Known rows, with every way that one mark hangs from another
Q(P(J(D(W(U))))): [ 21  33  33  11 -18  24  41  44 -26  17 -34  41  -9  15  -4   0   1  -6
  25 -49 -19   3   4  20  44  19  -9  38  -4  20 -80  16  31   7  -3  -7
   8]
W(C D U): [ 32 -14 -24  -7  45  38  11 -14 -42  10  50 -17  20   3 -27 -18  10 -12
   0  -5  22  23  49  26  16 -32   9  -5   2  21 -33   8  -4   6  33  41
  -2]
D(J(P)): [ 34   2   7   5  -6   5   6  23 -17  30  17 -17  35  15  -5 -25 -22 -22
 -20  -6  -4   1 -16 -14  16   5  -8  19 -17   6  -1  -2 -10 -33   6  36
 -16]
T(Q(P(J))): [ 14  40  31  24  29  -6  32  16  -7  16 -34  17   0  -4  42   7  23 -25
   6 -31   6  12  -1  33   8  18  11  27   2  -6 -36   1 -21   2 -15 -18
  19]
P(Q): [  4  -4   1  19   4  -8  -5  11 -11  -2   1  -9  13  -7  -4  13  -9  15
 -11   9  13   1   5  -4  10   2  10 -31  10   9   1  -3   9  15 -19  -8
  -8]
W(C D(J(P)) U): [ 65 -12 -17  -1  39  43  14  12 -56  41  66 -33  56  18 -35 -45 -13 -40
 -20 -14  21  26  32  11  29 -29   2  14 -14  25 -33   8 -18 -25  38  77
 -13]
X(U(W(C))): [  2  10 -10  -5   3  27  15  -3 -37  -6  40  -1  31  16   4   3  13   8
  22 -16   0  29  30  23  -2 -23  51 -19 -17  -3  19  27  36   4  38  22
  36]
J(D(W(C))): [-15  -9  16  14 -13  52 -20  40  -2   4  -1 -14  35   7 -42   1 -20  10
  -1 -25 -11   5   3  -4  26 -14  16 -16  -4   2 -19  29  35 -10  48   8
 -25]
Q(P(J)): [ 21  46  24   4   0  -6  22  11   1  18 -28  27 -10  -1  33   5  27 -14
  10 -34   4  -2  -9  15  15   9 -25  30 -11   0 -35   2  -1  -9 -22  -3
  25]
C(W(D(J(P)) U)): [ 65 -11 -28   4  30  32  37 -14 -83  26  39 -14  28  33 -27 -45  -5 -32
 -13 -14  23  15  24  11  38 -11 -23   9 -29  40 -40  31 -13 -32  12  53
  -9]
N(X): [ -7  -6  13   2  24   6   5   3 -17  12 -23 -12   5   2  29  25  -3  21
   5 -11   8 -10  10   7   6   4   8 -20   8   1   1  10  16   1  -6   9
  14]
T(Q(P(J(D)))): [ 13  45  44  34  31   2  21  43 -10  28 -47  19   7  25  33   8   2 -17
  17 -33   7   5 -16  25  33  25  32  32   0 -19 -52   1 -10  -1 -15 -34
  18]
X(N): [-24   4  -9 -26  11  -9   2  12   4  -1  -4  -1   2   2   1   1  -6   8
 -15  -1  -1  22   0 -13   3 -12   5 -12   4  10   9  18  -6  11  13  25
 -11]
D(W(C)): [-14 -12   0   5 -17  39  -7  16   3  -7   6 -18  29 -22 -33  -4   0   0
 -12 -21 -11   9  19   3   6 -21  -1 -21  -7  19  -4  27  22  -3  51  25
 -25]
Q(P): [  6  37   6   8  12   0  -5   9   9   0 -10   9 -13   0  15   6   7  -9
  22 -18   9 -12   4  16  -1   8 -25  10  -1 -10 -15   4  -8 -20 -15  -2
  22]
W(C D(J(P))): [ 42 -17 -10   1  29  48 -15  17 -38  42  50 -47  64  19 -29 -34 -11 -24
 -23  -9  23  13  11   1  21 -34   1   1 -29  14 -12   9 -25 -43  45  66
 -13]
D(J(P) W(C U)): [ 38 -11  -4   9 -14  39  27  33 -36  24  38 -22  57  -5 -48 -36 -19 -42
 -30 -34 -15  19  24   1  28  -5 -10  12  -9  39 -28  24  11 -25  46  72
 -39]
C(W(D U(X(N)))): [ 24 -11 -43 -48  75  36  43   4 -60  -4  14  14  -2  26 -32 -23   1  12
  -7 -21  27  19  47  10  39 -46  -5  -3 -19  37 -11  45  -5   7  37  56
 -23]
U(W(D(J)) X(N)): [ 13 -13 -19 -59  60  52  14  46 -65  14  12  16  29  51 -42 -45 -10  30
  -7 -10  10  12  24  13   7 -62  31  -2 -19  37   3  18 -13  10  65  92
  -7]
C(W(D)): [ 15 -11 -24  -2  27  35   3 -32 -42   1   5  -5   0  15 -16 -13  15  12
   3  -5  28   5  17   9  14 -29 -13 -24 -28  21 -16  31  -4 -12  11   5
   9]
D(J(P(Q)) W(U)): [ 39 -18   3  28 -25  11  31  40 -52  19  21 -17  45  -3 -42 -18 -35 -18
 -30 -13 -12   9  12  -3  34  12   0 -10   1  53 -37   5  18   1   2  50
 -41]
X(N U(W)): [-27  12 -14 -33   3  -3  30   4 -31 -17  14  13   9  24  17   5  -2  27
  19  -4 -15  36  16   8  -9 -21  54 -19 -11  13  19  32  24  26  29  28
  31]
X(N U(W(C D))): [-15  -9 -34 -38  39  46   8  -1 -49  -3  52 -14  37  28  -6  -4  10  29
  14  -4  15  51  43  19  -2 -61  64 -40 -23  22  13  41  18  18  65  57
  33]
J(D): [ -2   5  17   9   7  11  -9  25  -6  11 -12   5   6  29  -5   5 -22  10
  12  -4   0  -6 -13  -7  19   5  20   4   1 -14 -13   3  14  -4   2 -13
   0]
C(W): [  5   8 -13   8   3  11   8 -25 -23  -7 -12   8  -2   6   1  -4  11  -4
  -5 -12  12   0   7   1  10  -2 -21 -14 -16  10   1  34  11 -13 -10 -10
  -1]
X(N U(W(D(J)))): [ -4  -3 -31 -33  34  36  21   2 -62  11  40  10  20  54   1 -29   1  30
  10   4   5  44  18  22 -14 -59  49 -18 -31  33   1  35  -7  25  50  68
  32]

Rows
[  7 -23  27  27 -27  34 -14  62 -23  16   9 -52  72   3 -51  15 -49   9
 -13 -22   2   1   0 -25  61   9  32 -38  -2  14 -24  20  49 -24  28   6
 -38]  J(D(W(C)) P(Q))
[ -8  -2  -2 -62  26  16  24  45 -32 -12 -13  15  14  27 -28 -12 -10  27
   2 -16 -13   9  24  -3  12 -21  37  -3  -1  16  16  18  16  14  45  55
 -10]  U(W X(N))
[ 20 -10   6  -7  23  63  18  67 -26   5  11  13  25  15 -58 -11 -28   2
   5 -41  -9   1  31  13  50 -21  24  13  -3   5 -21  23  35  -4  61  30
 -40]  J(D(W(C U(X))))
[ 23 -16  12   4 -16  36  18  46 -32  16  28 -30  53   9 -52 -11 -38 -18
   1 -35 -18  11  20 -12  60  13  22   8   0  18 -45  23  45 -24  44  27
 -31]  J(D(W(C U)) P)
[  3 -21  25   5 -38  23   2  50 -10  11  -7 -23  38  13 -35   0 -42  12
   9 -20 -23  -5 -18 -30  48  17  18   1 -16  10 -34  16  32 -30  25   0
 -24]  J(D(W) P)
[ 45 -25  -7  18  17  22  -8  25 -54  36  35 -41  49  17 -23 -17 -27   3
 -25   7  28   4  -1  -5  27 -18   9 -23 -14  30 -21  -6 -17 -17  -2  43
 -13]  W(D(J(P(Q))))
[ 17  51  40  15   1   9  13  35  -6  26 -38  32  -4  27  30   8   7  -3
  24 -38   6 -10 -25   7  38  16  -4  34 -13 -16 -50   5  13 -12 -18 -23
  25]  Q(P(J(D)))
[ 41  10 -19 -12  42  19  47   7 -47 -10   0  29  -7  13 -20 -15   2 -10
   2 -28  11  -4  32  17  34  -9 -18  10 -11  13   0  26  14  -6   8  16
 -20]  C(W(U(X)))
[ 15 -15   9   6 -36  27   9  37 -17  20   6 -17  40   4 -29 -26 -26 -12
 -20 -20 -20   3 -11 -16  18   1 -14   6 -20  33 -14  16   2 -30  31  42
 -33]  D(J(P) W)
[ -5   1   6  -5  12  12  32  -5 -53  -1  -3   5  11  25  45  32   0  43
  35 -16  -5   5  23  28   1  -2  55 -29  -9   1  14  26  41  16   5  12
  54]  N(X(U(W)))
[ 25 -26  19  27 -31   8  27  56 -45  10   7 -19  44  11 -48   9 -54   7
  -2 -10 -14   4   7 -17  66  29  28 -14   9  35 -52   8  45   3  -1   4
 -34]  J(D(W(U)) P(Q))
[  9 -10  -7   2  -8  35  19  10 -21  -4  22  -4  21 -21 -41 -13   3 -17
  -8 -26 -13  19  41  17  15  -9  -2  -5  10  32 -27  23  25   8  42  33
 -25]  D(W(C U))
[ 39 -20  -7  -3  17  27   0  13 -37  36  34 -30  39  26 -21 -32 -16  -7
 -13   0  17   6  -5  -4  20 -23  -2   8 -28  23 -20  -3 -28 -31  20  49
  -4]  W(D(J(P)))
[ 36 -13 -33  -6  38  31  31 -42 -65  -3  21   3  -9  17 -21 -21  17  -5
   6  -6  23  13  43  22  23 -18 -11 -10 -10  33 -36  28   1   3   4  15
   4]  C(W(D U))
[ 57  -9 -27 -16  79  68  13  30 -54  27  54   8  28  25 -43 -47  -1 -18
 -17 -17  29  11  46  35  22 -59   1  17 -16  18 -10   5 -24  -6  57  85
 -21]  W(C D(J) U(X))
[  3  32  42  13 -28  29  14  50  -4  18 -51  32   1  11   4   7  -2   8
  22 -52 -14  -6 -18   8  38   9 -11  23 -19   9 -59  19  28  -9   8 -17
  10]  Q(P(J(D(W))))
[  3  38  39  15 -15  50   4  53  -4  23 -29  14  22   7  -6   4   4  -2
  11 -59  -5   3  -4  12  41  -3  -7  12 -15   1 -52  33  34 -19  31  -2
   0]  Q(P(J(D(W(C)))))
[  9   5 -18 -45  60  20  28  43 -19   1  25   7  21   6 -25 -15  -7 -12
 -22 -26   7  23  44   7  28 -32  14   8   8   8  12  24   8  10  51  67
 -40]  W(C U(X(N)))
[ -5  -8  40  23 -40  19  17  52 -23  16 -39   8  28   7 -16  15 -16  28
  -7 -19 -11   6 -22 -12  44   7  24 -17  -6  30 -46  12  45  27   2 -20
 -26]  P(J(D(W)) Q)
[ 12  11  36  25  -8   0  13  39 -23  26 -32   7  20  23  10  17  -8  18
  -7  -8  10   6 -26 -11  46  12  30  -5  -2   5 -33  -3  35  22 -22 -28
  -8]  P(J(D) Q)
[  5 -17 -13 -14  47  58   9 -12 -70  11  32 -23  37  24  23  24  10  45
  34 -18  23  17  52  39   5 -42  65 -51 -20   9   6  32  35   9  48  42
  60]  N(X(U(W(C D))))
[ -3  26  48  33   2  24  27  56 -12  17 -54  21  11  11   9  10  -6  -4
  18 -44 -13   7 -12  24  36  19  29  20  -9   8 -63  18   6   2   9 -29
   4]  T(Q(P(J(D(W)))))
[ 46 -32  -2   0   5  32   6  24 -87  27  27 -38  62  32 -38 -27 -24  10
  -7   3  20   5  15   0  24 -13  33 -27 -12  45 -29  -5   7  -5  13  59
   2]  U(W(D(J(P(Q)))))
[ 18 -15  14 -12   7  39  33  64 -28  -3  -8  29   3  26 -44 -10 -33  16
  14 -28 -19 -10  16   8  48  -6  18  23  -3  15 -30  11  28   7  39  14
 -35]  J(D(W(U(X))))
[ 19  -1 -10  14  -2  51  16  19 -32  13  29   6  33  -6 -46 -35  -2 -29
 -28 -27 -10  21  30  20   9 -22 -13   4   2  38 -23  25   9   4  50  63
 -35]  D(J W(C U))
[ 12   1 -15 -47  47  -1  41  38 -19  -4  10  23  -6  12 -18 -14 -14   1
 -11 -15  -3  16  29   5  24 -21  12  17   6  14   3  11   0  18  26  52
 -30]  W(U(X(N)))
[ -5  -2  34   7 -26  51  11  43 -10  21 -27   6  37   8 -21  -2  -1   6
  -9 -39 -19  17 -10  -6  39 -11  20   6 -16  12 -36  25  43   1  47   1
 -20]  P(J(D(W(C))))
[ 18 -12   4  10 -26  48  -1  39 -16  25  22 -32  62  -6 -41 -27 -20 -24
 -29 -29 -12  13   3 -10  21 -13  -9  -4 -23  25  -5  30   9 -40  57  58
 -39]  D(J(P) W(C))
[  2 -19 -23 -68  60  62   4  35 -50  -2  25 -10  42  25 -51 -22   0  32
  -1 -20  15  21  51   8  21 -62  46 -26 -12  25   7  27   9   6  88  83
  -8]  U(W(C D) X(N))
[ 20 -14 -34 -52  84  45  20  33 -34   6  45  -3  22  13 -39 -23  -4   4
 -14 -19  22  27  57  14  33 -58  22   0  -3  23  -5  20 -13  10  65  82
 -24]  W(C D U(X(N)))
[ 15  11 -28 -36  52  11  50  13 -40 -10  -3  27  -6  21 -17 -17  -2  -4
 -13 -27   9  17  33   4  39 -23  -7   3  -7  22   4  44  12   3  19  42
 -30]  C(W(U(X(N))))
[ -9   0  -7 -60  37  36  12  44 -32  -4   6   2  40  16 -37 -15  -4  15
  -9 -25  -3  17  39  -1  17 -38  41 -14   0   7  23  27  25   5  70  69
 -15]  U(W(C) X(N))
